Known rows, with every way that one mark hangs from another:
J_72[J_55[J_654[J_704[J_576]]] J_949]: [ -6.1 -22.9 -12.2 -32.8  -2.9  -1.4 -68.5  21.6  22.4 -23.7  -1.1 -16.9
 -11.0  19.7  -8.1  -4.4  14.9 -18.9  -9.8  -0.8  26.0  14.9  26.1  39.3
  15.9 -13.8  -7.0 -26.2   3.8]
J_704[J_654[J_55[J_72] J_272] J_876]: [-13.1  18.4   4.3  -8.1 -12.0 -25.1  -8.6  -1.5 -11.1  -2.0  -4.7   8.8
 -13.5  10.0  13.3  -9.9 -14.7  15.0 -30.8  -7.2  -2.5  -8.2  20.3  28.2
 -26.4 -34.1   5.3 -10.3  19.8]
J_704[J_576 J_654[J_55 J_272] J_809 J_876]: [ 13.4  26.7  32.7 -25.6 -13.7   9.5  17.3  -4.7 -12.4  -8.7  12.2  -0.6
   8.0  22.3  29.4 -36.1 -31.7  51.0  -5.2 -17.9  -2.7 -18.7  42.9  33.0
   5.9 -19.2  -3.0  -6.9  36.5]
J_809[J_704[J_576 J_654[J_55[J_72] J_272] J_876]]: [ -1.6  36.3  18.0 -19.7 -39.4 -21.8 -24.6   4.9 -12.9 -10.0  15.9 -37.0
  -4.9  14.8  36.9   1.0 -31.7  30.2 -10.2 -24.4  22.4  -0.8  31.3  36.4
  16.3 -11.3  -8.3 -11.9  49.7]
J_704[J_809]: [-36.5   7.1  17.3 -13.1  15.7  22.8 -32.3   1.0  48.7  27.1  -8.7  20.5
  50.1  10.9   4.4  25.9  -3.8 -16.6   5.5   5.2   0.0   3.7  12.0  13.6
  -9.4  -7.3  21.9   7.7 -24.8]
J_654[J_55 J_704[J_809 J_876]]: [ -9.5  15.9  20.4  14.4 -11.8   9.1 -17.7   9.7   5.6  31.0 -32.7  20.2
  -6.9 -12.4   8.6  14.0 -18.9   4.2 -27.9  27.1 -12.6 -34.3  28.9  21.0
 -26.2 -20.3 -13.7 -29.9  35.3]
J_704[J_576 J_654[J_55[J_72] J_272] J_809 J_876]: [  6.0  16.5  19.1 -31.6 -32.8  -4.2   7.6  -2.9 -15.4  -5.5  21.1 -24.5
  -4.2  30.4  31.8 -25.1 -31.2  35.1  -9.6 -39.0  -0.9  -9.1  37.7  13.7
  -8.9 -26.1   3.3 -15.4  35.7]
J_654[J_55[J_72] J_272 J_704[J_576 J_809 J_876]]: [ 11.8   9.7  -3.8 -20.0 -41.0 -10.3  -2.3   7.0 -17.3  17.4  11.8 -25.8
 -38.3  28.7  24.7   3.6 -36.8  12.9 -26.6 -13.5  -8.2 -16.6  40.9   4.8
 -30.0 -21.7  -5.8 -24.9  60.2]
J_576[J_704[J_654 J_809 J_876]]: [-14.5 -14.8  47.4   7.4 -21.3  12.1 -11.0   6.2  19.5  26.2  -8.2 -16.1
  70.4 -21.8  11.4  -6.3  -2.3  19.4  10.9   0.3  -2.2 -43.3  19.6  46.8
  -2.6   0.9  -2.3  13.0  12.1]
J_55[J_72[J_949] J_654[J_704[J_876]]]: [-19.0 -32.7 -33.1 -23.7 -39.1 -19.1 -58.2   5.7  32.4  -1.8 -23.8 -30.2
  -6.3 -10.8  -5.3  40.7   2.2 -35.0 -17.9  12.8   4.5   7.6  14.4  27.6
 -32.1 -20.5  12.4 -19.7  17.6]
J_704[J_576 J_654[J_55 J_272]]: [-11.8  30.4  13.5 -28.8  17.4 -15.2  -1.5   4.0 -11.8 -21.2  22.7  20.4
   8.8  48.2  27.4 -31.6 -10.0  34.1 -15.1 -24.0  14.3   6.8  20.6  36.6
  22.4 -12.5   8.5  -5.8  15.4]
J_876[J_704]: [-36.3  11.8  20.9  12.3  28.8  -6.7 -45.0  35.0  50.8  16.6 -20.3  28.4
  40.1  -7.7  16.6  40.2   7.5 -20.2 -11.5   5.6  28.2  13.0  16.3  37.9
  -3.0  -7.7   6.7  -6.3 -21.5]
J_55[J_72[J_949] J_654]: [-44.6 -23.4 -34.4 -45.4  -1.5 -10.7 -70.4  -0.2  51.4  -8.5  -9.8 -18.1
  16.9  11.3 -14.5  35.8  14.5 -45.3  -3.2 -17.3  18.4  33.8   4.9   9.5
 -20.1 -27.3  31.6  -1.7 -33.5]
J_876[J_704[J_576 J_654[J_55[J_72] J_272] J_809]]: [  2.7  12.1  38.5  -8.5 -11.8 -10.7   7.0  28.5 -11.4 -11.2  31.6 -28.4
   5.9  36.3  32.6 -16.6  -9.9  26.7 -18.9 -61.7  20.1  22.2  48.5  13.8
   8.5 -17.2  -1.5 -35.1  28.5]
J_704[J_654[J_272] J_809 J_876]: [ -5.5   4.6  36.9 -11.6  -7.9  21.0  13.7 -10.4  15.7   5.9   5.3  10.5
  42.9   1.3  11.7  -8.5 -19.1  34.9   0.0  11.9 -12.0  -9.8  31.8  51.3
 -13.1  -9.8  13.7  10.7  16.2]
J_809[J_704[J_576 J_654[J_272]]]: [-14.3  26.9  30.2 -20.3  -5.1   2.3 -19.4   9.1  17.0 -11.8  34.4 -18.0
  55.0  30.4  30.1   5.1 -15.3  30.9  13.7 -11.2  30.8  25.4  15.0  60.1
  44.7  24.0  10.3   8.2  22.3]
J_72[J_55 J_949]: [-45.1   9.3 -12.3 -39.1  36.4  14.4 -85.3  11.5  40.2   0.9 -12.2  33.5
 -10.9  -2.9 -19.2   6.9   0.8 -34.4  -2.1   1.9  17.6  -4.7   6.5  32.1
 -12.4 -37.9   6.9  -6.3 -52.6]
J_55[J_72[J_949] J_654[J_704]]: [-32.5 -32.9 -36.2 -24.2 -16.4 -19.1 -62.6   7.7  36.8  -5.5  -6.2 -24.6
   7.4  15.6 -16.0  39.0  17.8 -45.3 -16.5  -3.5  14.5  30.2   6.3  16.5
 -19.0 -12.6  21.9 -23.3   1.1]
J_654[J_55 J_272 J_704[J_809]]: [-12.6  16.1  14.0   5.0  10.8   6.8  -2.1  11.3  -0.7  22.6  -2.7  25.6
 -12.1  22.7  -5.9   3.1 -15.9  12.1 -34.9  15.6 -12.5  -6.1  33.3  21.9
 -26.4 -17.4   3.9 -26.6  33.4]

Rows:
[-24.7 -20.1 -17.3 -16.2  -4.8 -14.3 -33.2  -4.0  36.1   4.4  -4.7  -9.5
  20.4  33.4 -10.5  28.4  13.5 -21.1 -13.0   1.4   8.8  45.0  20.4  15.4
 -24.6 -19.8  27.6  16.9  -8.1]
J_55[J_72 J_654[J_272]]
[-11.6   3.3  51.2  12.6 -17.8   2.6  -8.6  10.4  -0.7  24.6 -21.1  -1.0
  35.3 -21.3   8.1 -18.4  -7.7  26.9  -7.1  -7.2  -1.9 -55.2  25.7  37.4
  -9.4 -18.4 -17.5  -6.3  21.1]
J_576[J_704[J_654[J_55] J_809 J_876]]
[ 11.3 -22.6  11.0 -10.0 -24.4   8.0   5.8   3.7  23.5  -0.7  17.6 -25.3
  29.3  43.5   4.3   4.3  -0.3  17.4 -10.0   5.4   3.9  30.0  42.4  34.0
   4.5  11.5  10.5  -3.1  44.0]
J_55[J_654[J_272 J_704[J_576 J_809]]]
[ -2.4   3.2  46.5   7.4 -14.0   2.7  13.6   6.5 -15.0  18.3  -9.2  -2.6
  20.7 -10.5   0.6 -29.1 -16.3  46.6 -17.3  -3.4  -9.4 -49.4  41.1  46.4
 -18.9 -24.6  -9.7   1.4  33.4]
J_576[J_704[J_654[J_55 J_272] J_809 J_876]]
[ -5.7   8.6  29.9 -33.6   2.5  19.6  12.1  -2.9  12.5 -12.1  41.7  -5.1
  54.2  46.3  27.4 -24.6 -14.8  32.2  11.7 -26.3   4.8  14.2  27.5  36.5
  19.1   8.9  23.8   6.9   9.4]
J_704[J_576 J_654[J_272] J_809]
[ 13.1 -23.6  21.7  12.4 -32.8  13.5   6.1  -2.0  23.5  11.9 -19.8 -12.3
  21.6  -0.1  -9.7  20.3  -8.3  17.7 -20.2  45.5 -15.0   5.8  45.8  46.3
 -28.4  -6.0   2.9  -2.2  48.9]
J_55[J_654[J_272 J_704[J_809 J_876]]]
[-24.8  33.1  -8.0 -56.7 -13.6 -15.0 -45.0  10.2  -7.5 -27.9  38.2 -39.9
 -14.2  30.9  13.8  -3.8 -26.1  15.9  -7.5 -54.1  33.4  15.6  22.2  29.0
  19.5 -16.2  12.1 -26.0  16.6]
J_809[J_704[J_576 J_654[J_55[J_72[J_949]] J_272]]]
[-24.6  15.0 -19.8 -46.2  -4.8 -19.2 -26.4  -2.7  -6.7 -18.5   1.6   2.8
 -32.8   3.7   0.2 -13.7 -24.0   9.6 -26.3 -20.9   2.8 -13.0  20.5  29.9
 -30.5 -47.8  14.7 -21.1   6.8]
J_704[J_654[J_55[J_72[J_949]] J_272] J_876]
[ 19.5 -22.4  24.8  -3.2 -17.5  15.4 -12.6  10.3   8.5  -4.9  11.6 -21.3
   1.2  38.7  -7.7 -17.8  10.7  12.5 -11.5   9.4   7.5  22.6  52.4  34.5
   4.7  -5.3 -12.9 -11.3  34.9]
J_72[J_55[J_654[J_272 J_704[J_576 J_809]]]]
[ -7.5   4.6  54.7  -2.1  -0.4  13.0  -6.7  27.8  26.8  -7.5  20.8 -15.1
  69.2  15.3  42.3  -4.9   1.0  18.2  10.9 -36.7  28.8  15.5  33.3  36.7
  37.5  15.7   3.9 -15.8   5.2]
J_876[J_704[J_576 J_654 J_809]]
[-29.7  12.4   0.4 -20.9  17.9 -26.8 -29.2  30.3  -2.9 -26.5  12.4  -1.8
 -21.6  11.1   2.4  -1.5  -1.9   1.4 -34.9 -44.1  23.0  15.6  32.4  34.6
 -14.9 -39.5  12.4 -43.6  -0.6]
J_876[J_704[J_654[J_55[J_72[J_949]] J_272]]]
[ -8.7   7.3  28.2   8.3  -1.8 -21.8   1.3  12.6 -14.8  11.5 -13.9  13.5
  10.9  -7.0   5.7 -22.8 -10.1  36.8 -24.5   4.5   2.8 -44.1  26.3  58.6
 -14.7 -25.7  -9.9   6.0  28.1]
J_576[J_704[J_654[J_55 J_272] J_876]]
[ -1.6   7.1  -7.6 -15.2 -17.7 -10.9  -8.3  10.9  10.5   6.7   9.9   6.9
   3.1  22.6  29.7  13.2 -28.1  10.9 -14.2  25.3   3.9 -10.8  21.8  53.4
  -8.6   3.5   4.8   3.0  47.4]
J_654[J_272 J_704[J_576 J_876]]
[  4.5  22.2  54.9  -1.7   9.6   3.0  18.0  28.8  -5.3 -16.4  21.7  -5.4
  20.0  28.5  30.7 -27.7 -11.4  47.4 -14.2 -39.7  21.1  10.4  55.2  36.2
  20.3 -10.7  -6.2 -28.4  27.0]
J_876[J_704[J_576 J_654[J_55 J_272] J_809]]
[-55.2  18.5 -39.0 -51.1  15.8 -18.3 -75.4   7.9  26.2   5.8  -9.2  10.7
 -28.4  11.4  -4.6  22.2  -9.3 -39.8 -20.0 -29.5  17.2   0.3  -1.4  -3.8
 -26.2 -47.7  21.6 -20.7 -35.6]
J_654[J_55[J_72[J_949]]]
[-34.7 -22.2 -39.9 -52.3   0.9 -11.4 -51.7  -2.4  39.7 -13.9   2.4 -16.5
  -1.7  21.2 -23.1  26.4   3.5 -28.8  -9.5 -10.9  12.8  39.7  17.5  22.9
 -31.7 -35.3  37.9   8.5 -23.5]
J_55[J_72[J_949] J_654[J_272]]
[ -0.3  15.3  16.4   7.7 -10.8   7.5   4.4   6.7  -4.1  27.0 -20.2  21.2
 -22.4  -1.9   0.4   4.3 -29.9  23.8 -38.9  32.0 -16.4 -28.9  39.6  31.3
 -39.6 -24.2  -9.0 -21.6  50.0]
J_654[J_55 J_272 J_704[J_809 J_876]]
[-36.1  15.5   4.5  -7.4   7.3 -24.2 -38.2   4.6   3.3   0.4  -2.1  15.0
  15.1  24.3  15.7  -2.2   9.1 -11.6 -23.5 -27.9   6.7   9.7  -0.5   7.9
   0.5 -20.2  12.1 -20.9  -6.6]
J_704[J_654[J_55[J_72]]]
[ 13.2 -19.8   9.3  -3.7  -6.1  -8.6 -28.4  16.8   6.0 -10.1   3.9  -5.8
  -6.7  41.0  -5.0  -7.5  17.0   5.4 -20.9  16.8  14.9  26.4  41.0  48.2
  11.9  -6.3  -9.4  -7.2  31.7]
J_72[J_55[J_654[J_272 J_704[J_576]]]]
[-10.3  27.4  36.3 -12.1 -28.5   1.3 -36.1   7.1  25.6  -2.8   2.9 -23.8
  58.2  -5.1  44.0  14.9 -18.7  20.7  19.9  -0.5  30.1  -6.2  14.5  56.6
  43.9  17.5  -4.9   6.3  26.4]
J_809[J_704[J_576 J_654 J_876]]
[ -3.1   1.1   9.3 -19.9  -8.1  12.0  -1.2   9.9  14.2  11.8  30.1  -3.7
  23.3  42.4  20.3   5.4 -21.3  11.6  -4.8   1.3   5.1   7.4  30.9  32.6
  -2.6  13.2  16.1  -4.6  36.2]
J_654[J_272 J_704[J_576 J_809]]
[  9.2   4.3  11.3 -16.0 -28.5  12.6   4.9   4.8  13.0  15.8  19.2  -9.6
  11.5  19.7  24.7   8.9 -35.0  20.4  -2.4  16.6  -5.2 -14.9  35.5  41.7
 -16.2   1.6   4.4  -0.2  52.6]
J_654[J_272 J_704[J_576 J_809 J_876]]
[  1.1 -26.6  -7.5 -13.9 -10.8   1.9 -45.3  10.6  15.0 -13.1 -27.0   2.5
 -35.0 -11.1 -33.5   2.2  -1.8  -2.2 -28.2  39.6   4.0  -1.3  41.6  65.1
 -28.9 -36.6  -9.5 -16.2  22.8]
J_72[J_55[J_654[J_272 J_704[J_876]]] J_949]
[-40.1   8.3  -0.1 -44.2   0.6   3.0 -38.8  -0.4  10.1  -9.9  10.2  -9.2
   2.9  14.9  -2.5  -9.2  -6.2  -7.8  -8.4 -51.5   4.2  -1.5  15.7  -3.6
 -11.0 -33.9  20.9 -35.6 -21.4]
J_704[J_654[J_55[J_72[J_949]]] J_809]
[  2.2  30.7  14.4 -25.2  -2.5 -16.0   4.2  -0.5 -13.0 -18.1   6.4  16.6
  -1.3  26.7  33.5 -28.8 -26.8  45.4 -16.8 -10.7   8.2 -13.3  29.1  44.9
  10.4 -21.0  -3.0  -3.3  30.5]
J_704[J_576 J_654[J_55 J_272] J_876]
